Each row comes from the steps of one walk. Every step used is in the known rows, and no mark comes twice. Write the walk behind each row, first mark first.
Known rows
bemop, nesug: [ 1.014  0.455 -0.818 -0.222 -0.198 -2.861 -0.267  0.716  0.715 -1.716
 -1.041 -0.585  2.893  1.260  0.152 -0.036  0.923 -0.927 -0.159  0.594]
zana, tipe, nesug: [-0.461 -2.378  0.314  0.584  1.144  1.270 -1.022  1.114  1.794  0.273
 -1.653 -1.239 -3.192  1.866 -0.715  2.006 -1.820  0.073  1.110 -0.817]
nesug, tipe, zige: [-0.378 -0.489 -0.171 -0.227 -0.142  1.971  1.346 -0.548 -1.729 -2.198
  0.776 -0.499  1.366 -0.501  1.106 -1.870  1.353  1.490  0.555 -0.288]
tulap, tipe: [-0.206 -0.624 -0.102  0.963 -0.564 -0.720 -0.734 -0.202  0.254 -0.819
 -0.632 -0.852  0.023  3.421 -0.624 -0.826 -1.061  0.822 -0.243  1.105]
domesis, deveba, tipe, zana: [-0.582  3.037  1.681  0.544 -0.292 -0.980 -0.445 -1.368  0.447  1.703
 -0.666  1.034 -1.799  3.277  0.946 -1.060  0.897  0.827  1.396 -2.030]
tipe, zige, domesis, zana: [-0.880  3.081 -0.055  0.181 -1.118  0.598 -0.936 -1.271 -1.027  1.245
 -1.368  0.901  0.409  3.306  2.539 -3.739  1.595  0.981  0.543 -2.136]
zana, tipe, zige, domesis: [-2.044  1.230  0.295  1.314  0.275 -0.375 -1.303 -0.101  0.785 -0.218
 -1.958 -1.156 -0.616  2.586  2.157 -3.375  0.708  1.443  2.622 -3.506]
zige, tipe: [-0.229  0.531 -0.336  0.171  1.314 -0.563 -0.817 -0.512 -0.410  0.854
  0.355  0.515 -0.065  1.264  0.395  0.773  0.418 -0.021 -1.509 -1.232]
tipe, deveba, domesis: [-0.997  0.711 -0.186  0.724 -0.273 -0.881  1.629 -0.259  0.116  0.975
  1.253  2.588 -2.566 -2.010  0.480 -3.200 -0.157  1.991  0.126  0.544]
deveba, tipe, zige, domesis, zana: [-1.571  2.720  0.016  0.214 -0.021  1.716 -1.101 -0.774 -1.291  2.526
 -0.306  0.715 -0.641  6.009  3.067 -1.166  3.497  0.755  0.164 -4.102]
zana, tipe, zige, domesis, deveba: [-1.989  2.841  1.661  1.314 -1.026 -0.297 -1.138 -0.932  1.431  0.139
 -3.429 -0.069 -0.059  1.480  2.098 -4.743 -0.238  1.397  3.579 -0.958]
tipe, zige: [-0.729 -0.567  0.090  0.309 -0.072  0.930  1.019 -0.083 -0.239 -0.354
  0.000  0.692  1.389 -2.547  0.890 -1.937  1.000  0.727  0.730 -1.818]
nesug, tipe, deveba, domesis, zana: [-0.351  2.523 -0.556 -0.103 -0.702  0.984  0.677 -1.490 -2.776  1.883
  1.071  2.561 -2.583  2.964  1.145 -3.350  1.205  2.562 -1.860  0.881]
nesug, tipe, zige, domesis: [-0.820  1.212  0.028 -0.001 -0.868  0.795  0.716 -0.913 -0.855 -2.075
  0.515 -1.368  0.091  2.176  2.133 -3.416  1.587  1.918  1.645  0.742]
tulap, tipe, deveba: [-0.820 -1.208  0.520  1.317 -0.404 -0.419  0.091 -0.368  1.183 -0.922
  0.501  1.314  0.043  3.718 -0.537 -2.867 -0.541  1.887 -0.447  0.277]
deveba, domesis, zana: [-0.010  3.204 -0.865  0.057 -0.882 -0.442 -0.472 -0.786 -2.168  3.535
 -0.974  1.418 -2.300  0.916  1.002 -1.441 -0.165  0.713 -1.269  0.041]
zana, tipe, zige: [-1.509 -0.545  0.184  1.175  0.990  0.571 -0.681  0.315 -0.117 -0.070
 -1.678 -0.149  0.571 -0.532  0.976 -1.921  0.741  1.061  1.392 -4.506]
bemop, nesug, tipe, zige: [ 0.683 -0.140 -1.058 -0.410 -0.277 -0.925  0.988  0.109 -0.957 -3.209
 -0.186 -0.910  4.497  0.555  1.181 -2.006  2.342  0.716  0.376  0.284]
domesis, zige, tipe, deveba: [-0.514  1.495  1.737  0.631  1.558  0.246  1.304 -0.065 -1.214 -1.461
  1.724  3.409 -1.094  3.840  0.286 -0.696  1.036  1.001 -0.598 -3.987]
zana, tipe: [-0.821  0.011  0.109  0.768  0.999  0.049 -1.607  0.357  0.237  0.237
 -1.618 -0.739 -0.838  2.039  0.029  0.036 -0.167  0.342  0.434 -2.519]
tipe, nesug: [ 0.534 -2.290  0.230 -0.228  0.051  1.320  0.567  0.798  1.494 -0.012
 -0.061 -0.235 -2.366 -0.159 -0.747  1.980 -1.616 -0.245  0.548  1.420]

Which walk is each row?
[-1.580 -0.273  0.625  1.116  1.246  0.284 -0.687  0.191  1.347  0.254
 -0.457  1.511 -0.975  2.225  0.215 -1.974  0.298  1.389  0.183 -3.180] -> zana, tipe, deveba
[ 0.245  3.569  1.310  0.691  1.302 -2.144  0.241 -1.082 -2.040 -0.993
  0.332  1.426 -1.734  5.445  0.541 -1.243  0.321  1.070  0.427 -5.779] -> domesis, zige, tipe, zana
[-0.610  1.182  0.141  0.402  0.072  1.035 -3.008  0.064  1.203  2.202
 -3.085 -1.009 -4.113  7.809  1.041  0.235 -1.263  0.296  0.715 -1.304] -> zige, domesis, zana, tipe, nesug
[-1.112  2.971  1.699  0.530 -2.008 -0.145  0.461 -1.336  1.038 -0.201
 -1.677  0.916  0.790 -0.588  1.942 -4.657 -0.042  1.050  3.089  1.603] -> tipe, zige, domesis, deveba
[-1.545  1.847  1.430  1.614  0.903 -0.546  1.564  0.682 -1.569 -1.001
  0.087  2.226 -4.489  2.038  0.218 -2.654 -0.505  2.222  1.554 -4.106] -> zana, tipe, deveba, domesis, zige
[ 1.424  2.194 -0.955 -0.303 -0.384 -3.860 -0.397 -0.952 -0.468 -2.879
 -0.573 -1.286  2.184  5.202  0.711 -2.251  1.432  0.954  0.265 -0.403] -> bemop, nesug, tipe, zana
[-0.019  2.522  0.917  0.500 -0.394 -0.942  2.420  0.380 -2.787 -1.020
  0.549  0.945 -3.237 -0.102  0.135 -0.698 -0.809  0.874  1.521 -0.784] -> deveba, domesis, zige
[-0.356  3.434  1.523  0.231 -2.091 -0.920 -0.440 -1.361  1.436  0.064
 -1.653  0.197 -0.628  1.733  1.116 -2.760 -1.007  0.288  2.142  3.397] -> zige, domesis, deveba
[-0.862  3.432 -0.739  0.556  0.574 -0.452 -0.650 -1.590 -1.707  4.143
  0.571  4.079 -2.354  2.481  1.489 -2.683  1.056  1.893 -2.987 -1.867] -> zige, tipe, deveba, domesis, zana
[-1.062  2.942  1.511  0.310 -0.903  0.023 -0.829 -0.839  0.971  1.350
 -0.632  0.017 -1.924  4.460  1.636 -0.155  0.796  0.128  1.799  1.259] -> zige, domesis, deveba, tipe
[ 0.400 -2.043 -0.075 -0.051  1.457  0.874 -0.444  0.287  1.143  0.858
  0.235  0.286 -2.225  1.081 -0.309  2.553 -1.149 -0.123 -0.934  0.102] -> zige, tipe, nesug
[-0.226 -1.256  1.592 -0.040 -0.073  2.566  0.463  0.384  1.746  1.400
 -0.320  0.481 -3.034  1.424 -0.177  3.160 -0.658 -0.490  1.081  1.880] -> domesis, deveba, tipe, nesug
[ 0.209  3.127  0.529 -0.196 -2.322 -1.769  0.350 -1.217  0.482 -3.239
 -1.891 -0.755  3.734  2.627  2.352 -4.501  1.521  0.965  2.558  3.752] -> bemop, nesug, tipe, zige, domesis, deveba
[-0.135  3.150  0.454  0.657  0.877 -1.477  1.371 -0.148 -3.009 -0.445
  0.942  1.761 -3.373  1.025  0.525 -0.239 -0.432  0.803 -0.082 -2.153] -> deveba, domesis, zige, tipe
[-0.883  3.299 -0.811  0.763  0.217 -0.555 -2.141 -0.459 -1.870  3.852
 -2.452  0.556 -2.845  2.500  1.075 -1.430 -0.348  1.080 -0.658 -2.408] -> deveba, domesis, zana, tipe
[ 0.073  1.475 -0.957 -0.264 -1.012 -1.807  0.271 -0.303 -0.252 -3.941
 -0.374 -1.920  3.256  3.614  2.312 -3.360  2.319  1.105  1.626  1.104] -> bemop, nesug, tipe, zige, domesis
[-1.152  1.135  0.215  0.470 -0.858 -0.254  0.317 -0.458  0.361 -0.784
 -0.288 -0.305  0.251  0.543  1.880 -3.454  0.926  1.158  2.096 -1.005] -> tipe, zige, domesis
[-1.322 -0.998  0.085  0.397  1.000  1.789  0.826  0.427 -0.841  0.550
  1.220  0.565  0.221  0.193  1.395  0.493  2.875  0.533  0.531 -3.954] -> deveba, tipe, zige
